What can hang from each mark:
J_418: J_319
J_828: J_319 J_418 J_585
J_585: J_614 J_685 J_828
J_614: J_585 J_820
J_319: J_418
J_820: J_614 J_685
J_872: J_685
J_685: J_872

Every row comes from one small tree of marks. Brackets hold a mark, then the marks that hang from it, in the order of their numbers. Every link used is in the known rows. Which tree was each row made from?
Known rows:
{J_820 {J_685 J_872}}: [-1.743  1.954 -0.753  1.403  1.122  1.186  1.849  0.128  1.421 -0.007
  1.180  0.274 -1.114 -0.538 -2.466 -1.775  0.294 -3.316  0.057 -0.108
 -0.494  2.636 -0.907 -2.392]
{J_585 {J_685 J_872} {J_828 {J_418 J_319}}}: [-3.265  2.151 -1.230 -1.215 -0.339  0.266 -1.665 -0.330 -1.611  0.623
  1.902 -1.265 -1.631 -0.109 -3.428  0.312 -3.341 -0.846 -1.673  2.191
  0.723  1.317  0.596 -2.031]
{J_585 J_614 J_685 {J_828 {J_418 J_319}}}: [-3.305  2.889  0.288 -2.709 -1.725  0.153 -1.337 -1.299 -3.321  1.716
  1.691 -2.456 -1.790 -2.683 -3.274  0.945 -2.096 -0.455 -3.706  4.582
  1.714  3.593 -0.901 -2.680]
{J_828 J_319 J_418 J_585}: [-1.012  4.557  0.230  2.019  0.655  1.873 -2.751 -1.622 -4.597 -1.208
 -1.661 -2.235  2.476 -0.817  0.196  0.677 -2.582 -2.263 -1.060  3.580
  0.291  3.031 -1.446 -4.075]
{J_319 J_418}: [-0.429  2.765 -0.405  5.064  0.539  1.177  0.872 -0.081 -0.562 -0.854
 -0.311 -3.027  1.113 -1.464 -1.350 -0.393  0.496 -1.516 -1.192 -0.278
  0.460  1.804 -1.574 -4.313]
{J_614 {J_585 {J_685 J_872} {J_828 J_319}}}: [-1.499  1.211 -2.761 -0.809  0.310 -0.913  0.019 -0.849 -2.534 -0.523
  2.250  0.433 -1.958 -0.528 -3.068 -1.121 -1.901 -1.095  1.918  2.942
 -0.119  2.197 -0.506 -0.265]
{J_614 {J_585 {J_828 J_319}} {J_820 J_685}}: [-1.551  0.632  0.696 -0.218 -1.895  0.294  0.326 -0.510 -0.284 -0.096
  2.070 -0.179 -3.188 -1.603 -2.083  0.159 -1.151 -2.517  2.019  3.450
  1.127  2.599 -1.991 -0.754]
{J_820 J_614}: [ 0.191  1.686 -0.495  0.533  0.220  2.408  2.137 -0.515  0.884 -0.082
 -0.212 -2.960 -0.785 -1.740 -2.206 -1.718  0.974 -1.552  0.375  1.198
  1.323  1.931 -2.314 -2.659]
{J_828 {J_418 J_319} {J_585 J_614 J_685}}: [-3.016  3.465  1.611 -2.347 -0.446  0.646 -2.058 -1.133 -4.008  1.917
  0.095 -2.504 -0.232 -3.724 -2.503  1.771 -2.654 -1.472 -3.802  4.628
  0.215  4.689 -0.801 -2.654]
{J_820 {J_614 {J_585 J_828}} J_685}: [-0.718 -0.600  0.383 -2.161 -2.653  0.712  2.683 -1.603  0.367  0.040
  0.599 -1.728 -3.576 -3.993 -2.528 -2.641 -0.637 -3.187  2.843  2.272
  1.187  2.703 -2.061  0.912]
{J_614 {J_585 J_828} J_820}: [ 0.362 -0.180  0.597  1.415 -2.742 -0.497  2.242 -0.675  0.757 -0.590
  2.388 -2.111 -3.467 -1.959 -2.434  0.788 -0.474  0.069  1.432  2.045
  2.280  1.221 -1.715 -1.973]
{J_820 {J_614 {J_585 J_828}} {J_685 J_872}}: [-1.339 -0.869 -1.274 -2.192 -2.055  0.476  3.286 -1.056  1.340 -0.171
  1.081 -0.883 -3.708 -3.096 -3.261 -3.407 -1.230 -3.840  3.454  1.474
 -0.175  2.656 -1.488  1.082]
{J_585 {J_614 J_820} J_685}: [-1.223  2.835  0.351 -1.114  0.127 -0.263  1.865  1.002  0.819  2.180
  2.651 -1.440 -2.711 -2.156 -2.968  1.711  1.647  0.100 -1.626  3.817
  0.038  4.861 -1.668 -3.306]
{J_614 J_585 {J_820 {J_685 J_872}}}: [-1.306 -0.140  0.179  1.172 -0.237  0.361  1.823  1.351  3.910  1.052
  2.579 -0.265 -3.531 -1.973 -3.295 -0.119 -0.313 -3.254  2.539  0.770
 -1.054  2.347 -1.074 -0.837]
{J_872 J_685}: [-1.036  3.575 -0.847  3.333  0.503  1.385  1.221 -0.742 -0.837 -0.755
  2.188 -1.323  0.260 -0.602 -2.570 -0.808  1.736 -2.000 -0.855 -0.084
  0.158  0.644 -1.111 -3.405]
{J_614 J_585 J_820}: [ 0.532  0.311  0.904  2.641 -0.769  0.566  1.380  0.444  2.202  0.539
  2.052 -2.350 -2.605 -2.181 -2.750  1.229  0.389 -0.740  1.386  1.319
  1.209  1.201 -1.896 -2.350]
{J_685 J_872}: [-0.504  2.095 -1.577  2.901  1.172  1.163  1.974 -0.045  0.768 -0.773
  1.197 -1.062 -0.280  0.179 -2.521 -1.179  0.387 -1.434 -0.455 -0.161
  0.421  1.482 -0.901 -3.676]
{J_820 J_614 {J_685 J_872}}: [-1.663  1.208 -1.220 -0.896  0.736  2.249  2.729  0.367  2.523  0.367
  0.381 -0.866 -1.727 -1.518 -2.811 -2.967  0.303 -4.127  1.412  0.489
 -0.838  3.122 -1.544 -1.178]
{J_585 J_685}: [-0.531  2.838 -0.297  0.639  1.506  0.354  0.599 -0.070 -0.745  0.821
  1.243 -0.823 -0.981 -0.866 -2.319  0.024  0.906 -0.119 -0.725  1.364
  0.548  2.522 -0.637 -2.706]
{J_614 {J_585 J_828} {J_820 J_685}}: [-0.876 -0.253  1.585 -0.003 -2.850 -0.501  2.136 -0.461  1.337  0.235
  2.315 -0.837 -4.305 -2.633 -2.261  0.141 -0.513 -1.925  1.875  2.222
  1.329  2.375 -1.557 -0.682]
{J_585 J_614 J_828}: [-0.652  2.412 -0.355  0.070 -2.130 -0.226  3.270 -2.120 -2.355 -0.693
  1.349 -2.027 -1.349 -2.089 -2.072 -1.029  0.765 -0.285 -2.563  2.968
  2.472  3.837 -2.291 -3.910]
{J_614 J_585}: [ 0.672  0.629  0.149  2.738 -0.418  0.743  1.018 -0.852  0.016 -0.011
  1.198 -2.250 -1.288 -2.523 -2.599 -0.490  0.241 -1.125  0.930  0.674
  1.353  1.021 -1.739 -1.952]
{J_418 J_319}: [-1.433  1.280  0.681  2.246  0.179  2.250  0.107 -0.642 -0.135  0.193
  0.962 -2.030 -0.461 -0.896 -3.358  0.116 -0.279 -0.983 -2.506  0.117
  2.911  0.199 -1.665 -3.701]

Which tree is each row?
[-2.157  4.703 -0.322  0.378  1.048 -0.245 -0.616 -0.835 -5.479 -0.050
 -0.787 -1.600  2.032 -2.997 -1.043  0.516 -0.994 -2.127 -2.349  4.447
 -1.560  6.159 -1.744 -3.068] | {J_828 {J_319 J_418} {J_585 J_614 J_685}}
[-1.706  3.838  0.713  2.267 -0.485  0.614  0.400 -0.290 -2.765 -0.630
 -0.529 -2.769  1.450 -2.581 -0.726  1.736 -0.706 -2.239 -2.210  4.166
 -0.495  5.383 -2.863 -4.825] | {J_828 {J_319 J_418} {J_585 {J_614 J_820}}}
[-2.354  3.011  1.680 -0.659  0.400  0.934 -2.883 -0.884 -3.375  1.104
 -0.226 -2.102  0.204 -2.004 -1.995  1.743 -3.220 -1.252 -2.363  2.875
  0.527  2.333 -0.017 -2.336] | {J_828 {J_418 J_319} {J_585 J_685}}
[-1.020  2.741 -0.741 -0.081  1.535 -0.587  1.400 -0.419 -1.877 -0.358
  0.617  0.123 -0.315 -0.750 -1.924 -0.353 -1.081 -1.088 -0.256  1.493
 -1.128  3.465  0.100 -2.070] | {J_828 {J_585 {J_685 J_872}}}
[-2.160  4.207 -0.770 -1.665  0.625 -0.559 -0.153 -0.517 -3.075  0.953
  0.274 -1.631  0.042 -2.536 -1.754  0.409 -1.877 -1.951 -1.687  4.267
 -2.279  5.857 -0.281 -2.788] | {J_828 J_418 {J_585 J_614 {J_685 J_872}}}
[-1.302  1.990 -1.437  1.438 -0.389 -0.849 -1.115 -0.881 -3.927 -0.584
  0.739 -1.468 -0.502 -2.076 -2.052 -0.254 -1.830 -1.204  1.161  2.790
 -0.142  2.512 -1.076 -0.854] | {J_614 {J_585 J_685 {J_828 {J_319 J_418}}}}
[-2.399  2.107  1.080 -1.006 -0.882 -0.030  3.147  0.096  0.768  0.580
  1.363 -0.173 -2.044 -2.706 -2.060  0.098 -0.216 -3.475 -1.122  3.128
 -1.467  5.997 -1.637 -2.698] | {J_828 {J_585 {J_614 {J_820 {J_685 J_872}}}}}
[-1.328  2.724 -1.196 -0.837 -0.506 -0.195 -3.020 -1.247 -4.076  0.248
  0.944 -1.527 -1.105 -1.514 -1.625  0.379 -2.931 -1.031  1.284  4.665
  0.228  2.524 -0.521 -0.779] | {J_614 {J_585 J_685 {J_828 J_319 J_418}}}
[-2.358  3.436 -3.363  1.448  1.124 -0.536 -0.212 -0.063 -3.093 -1.215
  0.953 -0.335  0.425  0.553 -1.899 -0.983 -1.623 -1.510 -0.264  1.969
 -1.043  2.909 -0.403 -2.550] | {J_585 {J_685 J_872} {J_828 {J_319 J_418}}}
[-0.697  0.367 -1.012  0.358  0.762 -0.728  1.192  1.740  2.856  1.597
  3.221 -0.665 -3.572 -1.314 -3.840  1.118 -0.211 -0.749  2.241  1.616
 -1.239  2.008 -0.321 -0.865] | {J_614 {J_585 {J_685 J_872}} J_820}
[-1.900  1.516  0.003  1.288  0.579  1.007  2.123  1.415  3.573  0.630
  2.170  0.182 -2.491 -0.195 -2.663 -0.011  0.507 -2.862  0.558  0.683
 -0.690  2.792 -1.001 -2.752] | {J_614 {J_820 {J_685 J_872}}}
[-2.560  1.990 -0.137 -0.350 -0.239  0.662  3.003  1.162  2.993  1.547
  2.498 -0.403 -2.852 -1.866 -3.079 -0.101  1.126 -3.230 -0.864  2.423
 -1.029  4.983 -1.728 -3.075] | {J_585 {J_614 {J_820 {J_685 J_872}}}}
[-0.238  1.114 -0.978  1.340 -1.255  0.413  0.189 -2.002 -3.092 -1.449
  0.948 -1.246 -1.069 -1.260 -2.004 -1.031 -1.227 -1.095  0.958  2.693
  2.228  1.317 -2.011 -1.717] | {J_614 {J_585 {J_828 J_319}}}
[-1.220 -0.495 -1.036 -1.084 -0.150  1.676  2.304  0.294  2.786  0.807
  0.887 -1.229 -2.859 -3.283 -3.602 -3.039 -0.395 -4.526  3.425  0.862
 -1.162  2.596 -1.586  0.748] | {J_820 {J_614 J_585} {J_685 J_872}}
[-1.305  3.253 -1.355  3.628 -0.446  0.820 -0.089 -1.315 -3.657 -2.198
 -0.331 -1.954  1.506 -0.171 -0.746 -0.761 -0.902 -1.504 -1.123  1.677
  1.447  2.094 -1.861 -4.071] | {J_585 {J_828 {J_319 J_418}}}
[-1.716  2.757 -0.131 -1.827  0.174 -1.118  2.529  0.601 -0.284  1.054
  1.990 -0.441 -2.039 -2.076 -2.645  1.277 -0.138 -0.829 -1.193  3.967
 -1.619  5.750 -0.897 -2.780] | {J_828 {J_585 {J_614 J_820} {J_685 J_872}}}
[-0.659  1.541 -1.345 -0.992 -1.903  1.839 -1.447 -1.870 -2.508 -0.628
 -0.452 -3.604 -0.900 -2.439 -1.678 -1.404 -2.763 -2.440  2.365  4.417
  1.106  2.080 -2.191 -0.940] | {J_820 {J_614 {J_585 {J_828 J_319 J_418}}}}
[-0.737 -0.388 -2.491 -2.902 -1.020 -0.688  2.560 -0.601  0.209  0.258
  1.847 -1.289 -3.738 -2.500 -3.834 -2.331 -1.240 -1.337  3.173  2.251
 -0.352  2.449 -0.763  1.118] | {J_820 {J_614 {J_585 {J_685 J_872} J_828}}}
[-2.059  1.841  1.375 -1.562 -2.766 -0.228  3.292 -0.626  0.410  0.768
  2.317 -0.888 -3.433 -2.493 -2.057  0.142  0.822 -1.724 -1.583  3.826
  1.295  5.076 -2.156 -2.890] | {J_585 {J_614 {J_820 J_685}} J_828}
[-2.503  3.393  1.799 -1.304 -0.568  0.972  0.824 -0.584 -1.861  0.424
  0.471 -0.300 -0.710 -2.579 -1.220  0.866 -0.280 -3.427 -1.505  4.964
 -0.231  6.249 -2.579 -3.032] | {J_828 J_319 {J_585 {J_614 {J_820 J_685}}}}
[-0.697  0.188  1.769  1.148 -0.897  0.720  1.200  0.664  2.807  1.254
  2.081 -1.080 -3.366 -2.799 -2.695  0.641  0.327 -2.625  1.910  1.483
  0.164  2.459 -1.733 -0.988] | {J_614 J_585 {J_820 J_685}}
[-0.871  4.104  1.149  0.560 -1.081  0.618  0.064 -1.806 -3.550 -0.010
 -0.883 -3.290  0.988 -3.444 -0.522  0.619 -1.289 -1.890 -2.560  4.087
  0.196  5.043 -1.798 -4.234] | {J_828 J_418 {J_585 J_614}}
[-1.157  3.426 -0.147  0.054 -2.334  0.211  0.753 -2.004 -2.954 -0.170
  0.667 -3.300 -0.629 -2.371 -1.167 -0.209 -0.778 -0.882 -2.594  4.040
  1.588  4.050 -1.801 -4.312] | {J_585 J_614 {J_828 J_418}}
[-0.054  0.707  0.551  0.406  0.048 -0.453  0.618  1.141  1.749  1.727
  2.624 -1.534 -3.454 -2.260 -3.122  1.767  0.328 -0.058  1.644  2.266
 -0.074  2.229 -0.930 -1.176] | {J_614 {J_585 J_685} J_820}
[-0.484  2.565  1.768  0.418 -1.403  0.080  2.724 -0.748 -0.932  0.005
  0.824 -2.204 -0.974 -2.846 -1.516  1.393  0.417 -0.703 -2.098  3.754
  0.847  4.915 -2.385 -4.262] | {J_828 {J_585 {J_614 J_820}}}
[-2.613  2.423  0.548 -0.651 -2.743  1.164 -0.548 -1.972 -2.827  0.584
  0.967 -3.372 -0.898 -2.601 -2.768  0.398 -2.075 -1.113 -4.136  3.714
  2.808  2.596 -1.806 -3.985] | {J_585 J_614 {J_828 {J_418 J_319}}}
[-0.369  0.413  0.324 -0.787 -1.769 -1.618  1.522 -0.026  0.202  0.660
  3.066 -1.123 -4.300 -2.084 -2.915  1.239 -0.533  0.712  1.713  3.022
  0.995  2.245 -0.784 -0.673] | {J_614 {J_585 J_685 J_828} J_820}
[-2.228  3.591  2.785 -1.064 -1.742  0.714  0.173 -0.254 -0.812  1.265
  0.066 -2.208 -1.099 -3.832 -0.628  1.656 -1.288 -3.388 -1.719  4.944
 -0.914  6.342 -1.705 -3.344] | {J_828 J_418 {J_585 {J_614 {J_820 J_685}}}}
[-2.460  2.555  2.657 -0.352 -2.024  1.382 -0.979 -0.586 -1.358  1.287
  0.439 -3.767 -0.699 -3.314 -2.265  3.005 -2.370 -1.605 -3.534  4.514
  1.237  3.714 -1.995 -4.232] | {J_828 {J_418 J_319} {J_585 {J_614 J_820}}}
[-1.847  3.529  0.248 -2.299 -1.915 -0.872  0.187 -0.060 -1.152  1.708
  2.302 -2.479 -2.784 -1.988 -1.873  2.063 -0.659  0.197 -1.774  5.580
  0.167  5.184 -0.930 -3.163] | {J_585 {J_614 J_820} J_685 {J_828 J_418}}
[-1.625  3.073 -0.836 -1.579  0.761 -0.915  2.223 -0.642 -2.500  0.442
  1.016 -0.387 -0.679 -2.424 -2.513 -0.452 -0.393 -1.276 -1.766  3.275
 -1.367  5.579 -0.692 -2.341] | {J_828 {J_585 J_614 {J_685 J_872}}}
[-1.335  0.777  1.615  0.030 -3.068  0.007 -0.216 -0.404  0.758  0.703
  1.693 -2.061 -3.523 -2.889 -1.462  1.049 -2.157 -2.516  1.767  3.356
  0.507  2.691 -0.992 -1.203] | {J_614 {J_585 {J_828 J_418}} {J_820 J_685}}
[-2.600  1.586 -0.386 -1.526 -2.210 -0.461  4.054  0.011  1.496  0.393
  2.892 -0.038 -3.726 -1.613 -2.740 -0.573  0.395 -2.369 -0.953  2.968
  0.048  5.017 -1.588 -2.670] | {J_585 {J_614 {J_820 {J_685 J_872}}} J_828}
[-0.226  0.373 -1.382 -0.950 -1.576  1.345  1.008 -1.920 -2.015 -1.154
  0.138 -2.346 -1.559 -2.304 -2.418 -2.183 -1.197 -1.885  2.464  3.344
  1.996  1.706 -2.742 -0.476] | {J_820 {J_614 {J_585 {J_828 J_319}}}}
[-2.784  2.137  1.290 -0.779 -3.383  0.892 -0.244 -0.670 -0.621  1.132
  2.011 -3.538 -2.332 -2.320 -2.963  2.153 -1.879 -0.608 -3.527  4.356
  2.722  2.873 -1.904 -4.292] | {J_585 {J_614 J_820} {J_828 {J_418 J_319}}}
[-2.040  3.323 -0.759  1.897 -1.781  0.187  1.109 -0.441 -2.055 -0.833
  0.967 -2.726 -0.243 -1.492 -1.454  0.957 -0.216 -1.186 -2.080  4.163
  0.987  4.381 -2.811 -4.629] | {J_585 {J_614 J_820} {J_828 {J_319 J_418}}}
[-0.523  0.012 -2.227 -1.772  0.958  0.426  1.676  0.542  1.759  1.270
  1.466 -1.496 -2.904 -2.735 -4.126 -1.855 -0.413 -2.110  3.310  1.526
 -1.336  2.494 -0.885  0.699] | {J_820 {J_614 {J_585 {J_685 J_872}}}}
[-0.509 -0.168  0.515 -1.005 -0.785  1.858  1.794 -0.436  1.769  1.069
  0.298 -2.035 -2.673 -4.302 -2.916 -2.274  0.172 -3.965  2.841  1.419
  0.140  2.723 -2.217  0.527] | {J_820 {J_614 J_585} J_685}
[-1.972  3.783 -1.433 -2.292 -0.338 -0.505  0.555 -1.649 -4.418  0.184
  1.626 -0.412 -1.068 -1.287 -2.302 -0.491  0.117 -0.240 -2.211  5.082
  1.126  4.891 -1.726 -2.682] | {J_585 J_614 J_685 {J_828 J_319}}
